Each row was made from one small tree. The marks that hang from a mark follow it in brackets, in alphabetical order. Every link used is in the known rows. Write each row's tree.
Known rows:
setez(gike meko): [-1.07 -0.38 -0.96 -1.62 1.67 -0.28 -1.63 1.89 0.99 1.38 -0.29 0.56 -0.13 1.67 -3.04 -1.76 0.52 2.04 -0.24 -1.46 1.59]
sideme(setez): [-2.44 -1.38 0.21 -0.61 1.22 0.80 -0.88 0.19 0.57 -1.02 0.19 0.98 -2.38 1.02 1.23 1.69 0.53 0.26 0.21 0.53 -1.98]
setez(gike(zenol) meko): [-1.25 -0.67 -2.05 -1.87 2.04 -1.41 -0.01 1.95 1.49 3.65 0.14 -1.11 -1.85 3.40 -1.43 -1.05 -0.44 2.91 2.41 -1.45 0.63]
setez(gike): [0.45 -0.69 -0.26 -1.34 0.18 0.01 -1.22 0.02 0.35 1.71 -1.16 0.60 -0.32 0.60 -1.44 -2.10 0.82 1.09 1.13 -0.43 0.85]
zenol(gike(sapo) sideme(setez(meko))): [-4.11 -1.87 -1.99 -2.00 1.69 -2.91 -0.22 1.84 4.07 2.42 -1.81 -1.95 -3.56 4.18 0.60 -1.28 -2.90 2.76 -2.09 -0.26 -4.23]
setez(meko sideme): [-2.41 0.41 -1.33 -1.25 3.66 0.60 -0.59 1.71 -0.60 -0.52 -0.83 0.20 0.69 1.57 -2.48 0.70 -0.49 1.34 -2.61 -0.40 -1.37]
sapo(sideme(setez(meko))): [-2.96 0.92 -1.09 0.37 3.22 0.38 -1.47 2.03 1.76 -0.40 1.62 1.12 -0.60 2.92 -1.06 2.45 -1.17 0.51 -3.85 -2.26 -2.14]
setez(gike(sapo) sideme): [0.14 -0.86 -2.17 -3.14 -0.18 -1.09 -0.88 0.65 0.46 2.16 -3.17 0.94 -1.20 2.37 -0.92 -1.74 0.49 3.24 -0.44 1.20 0.66]
setez(sideme): [-0.97 0.05 -1.03 -0.93 2.00 0.90 -0.03 -0.45 -1.44 -0.18 -1.71 0.18 0.74 0.53 -0.73 0.70 -0.05 0.40 -0.76 0.86 -2.16]
setez(meko sideme(zenol)): [-3.05 0.64 -0.90 -1.60 5.12 -0.35 1.53 1.32 0.31 0.55 0.13 0.00 0.06 1.65 -1.02 2.41 -0.12 2.14 -1.37 -0.39 -1.22]
gike(sapo(sideme) zenol): [1.30 1.05 -2.70 0.30 -1.79 -3.40 1.84 0.83 2.44 4.06 -0.11 -1.02 -1.48 3.28 2.23 1.08 -2.93 1.98 -0.52 -0.88 -0.25]
setez(gike(sapo zenol) meko): [-0.87 -1.24 -2.70 -2.88 -0.35 -3.52 0.20 3.00 2.88 4.29 -0.02 -0.77 -3.47 4.16 -0.10 -1.30 -0.98 4.92 1.72 -0.84 2.20]
gike(sapo): [0.53 -0.57 -0.88 -1.04 -2.15 -2.12 0.31 1.00 1.54 0.80 -0.28 0.42 -1.62 0.84 1.41 0.02 -0.44 1.78 -0.73 0.82 1.73]
setez(gike meko sideme(zenol)): [-2.88 0.01 -1.34 -2.92 5.22 -0.32 0.24 1.13 0.53 2.28 -1.26 0.54 0.26 2.57 -2.44 0.33 0.56 2.97 -0.08 -0.69 -0.51]
sapo(gike(zenol(sideme(setez)))): [-1.86 -0.73 -2.68 -2.61 3.17 -0.15 -0.25 -1.14 1.07 3.91 -1.12 -3.01 -4.41 3.49 1.37 0.06 -4.27 -0.58 3.23 -1.41 -6.07]
sapo(gike(zenol) sideme(setez(meko))): [-2.06 1.71 -3.48 -1.75 3.81 -0.27 -1.83 0.95 2.73 3.76 1.74 -1.35 -3.51 5.60 -1.36 2.53 -3.81 0.03 0.69 -2.92 -2.42]
meko(setez): [-0.71 0.23 0.25 0.83 3.47 0.37 0.78 1.92 0.40 -0.65 -0.58 -0.19 0.18 0.18 0.50 -1.83 -2.56 -1.33 -0.36 0.45 -2.38]
gike(sapo zenol(sideme(setez))): [-2.53 -2.69 -2.09 -1.71 0.29 -2.80 1.76 0.69 2.21 2.65 -1.80 -2.06 -5.07 3.69 4.81 0.34 -2.82 2.46 0.73 -0.05 -5.00]

Which tree is each row?
[-3.76 -1.72 -0.68 -2.33 2.97 0.60 -2.52 2.03 1.60 0.31 0.11 1.77 -2.44 3.26 -1.94 -0.39 1.05 2.26 -0.03 -1.06 -0.45] | sideme(setez(gike meko))
[-1.39 -0.61 -2.25 -1.51 6.09 0.09 1.16 1.55 -0.32 3.37 -3.50 -0.92 -1.08 2.91 -0.03 -2.51 -2.81 1.32 2.32 0.55 -4.84] | meko(setez(gike(zenol) sideme))
[-3.61 -0.84 0.21 -1.08 2.58 -1.36 1.17 -1.57 2.95 2.16 -0.29 -1.24 -3.57 2.31 2.00 1.84 -0.65 1.16 3.22 1.03 -3.03] | sideme(setez zenol(gike))
[-4.43 -1.40 -0.15 -2.60 4.42 -0.61 -0.52 1.29 2.41 1.09 0.69 1.50 -3.19 3.04 -0.31 1.28 1.20 2.97 1.19 -1.00 -0.22] | sideme(setez(gike meko) zenol)
[-0.58 -0.21 -0.81 -1.34 -1.11 -4.22 2.21 -0.62 4.14 4.09 -0.81 -1.74 -2.46 2.19 1.99 0.06 -1.14 2.77 1.88 1.66 0.96] | sideme(zenol(gike(sapo)))
[-1.06 -1.71 -3.04 -2.87 0.98 -3.90 1.29 2.78 2.67 5.31 -1.86 -2.26 -2.46 4.48 0.07 -2.95 -2.84 4.38 0.15 -1.68 -1.42] | setez(gike(sapo zenol(sideme)) meko)
[-4.01 -2.28 -2.63 -2.30 2.01 -3.21 1.45 2.86 2.93 2.35 -0.42 -1.90 -5.00 4.46 2.91 0.77 -3.17 3.55 -0.73 -1.03 -4.38] | gike(sapo zenol(sideme(setez(meko))))
[-3.16 -1.71 0.10 -2.29 2.88 -0.23 -0.11 -0.39 2.04 1.47 -0.42 1.15 -3.15 2.21 1.68 1.08 1.30 2.09 2.85 0.19 -1.03] | sideme(setez(gike) zenol)
[1.27 3.30 -1.45 -0.70 2.01 -0.57 0.27 -1.70 2.06 3.80 0.61 -0.78 -0.06 1.87 -1.26 1.30 -3.09 -1.24 0.24 -1.91 0.22] | sapo(gike sideme(zenol))
[-0.18 -0.70 -1.68 -0.79 -1.41 -3.42 1.08 -0.20 2.68 4.31 -3.30 -3.10 -1.09 1.86 0.74 -3.17 -3.35 1.47 -0.73 0.55 -2.94] | zenol(gike(sapo) sideme)
[-0.52 1.31 -2.17 -1.63 1.01 -3.51 0.84 2.20 3.89 4.12 0.42 0.91 -0.31 3.68 -1.12 0.39 -1.13 3.70 -2.57 -1.92 2.57] | setez(gike(sapo(sideme(zenol))) meko)
[-1.43 -1.11 -3.69 -4.10 1.88 -2.47 0.28 2.84 1.62 4.14 -1.67 -0.72 -2.64 4.72 -0.94 -0.56 -0.87 5.28 0.87 0.02 0.09] | setez(gike(sapo zenol) meko sideme)
[-1.46 0.34 -1.93 -0.34 -0.84 -2.44 -0.58 -0.07 4.01 2.99 -1.31 -0.56 -2.89 3.97 1.26 0.66 -2.51 1.39 -1.45 0.46 -2.14] | zenol(gike(sapo(sideme(setez))))
[-2.73 -0.13 -3.00 -0.71 1.18 -2.86 0.66 2.90 3.79 2.26 1.64 -0.24 -3.98 5.54 2.04 3.02 -2.60 3.27 -1.98 -1.65 -1.50] | gike(sapo(sideme(setez(meko))) zenol)
[-0.54 1.78 -1.98 -1.09 1.92 1.31 -2.63 -1.14 1.60 1.61 0.24 0.20 -2.07 2.94 -1.22 1.34 -2.72 -1.96 -0.54 -1.41 -2.12] | sapo(gike sideme(setez))
[-3.55 -2.56 -1.81 -3.35 1.85 -1.77 -1.55 2.84 2.69 1.73 -1.72 0.55 -3.40 3.95 -0.18 -2.28 -1.15 3.89 -2.48 -1.01 -2.42] | zenol(sideme(setez(gike(sapo) meko)))
[-3.27 -2.65 -2.73 -3.78 0.99 -2.58 -0.89 2.87 3.72 3.08 0.25 0.26 -6.14 5.01 1.51 0.37 -0.20 5.03 2.20 -0.32 0.34] | sideme(setez(gike(sapo zenol) meko))
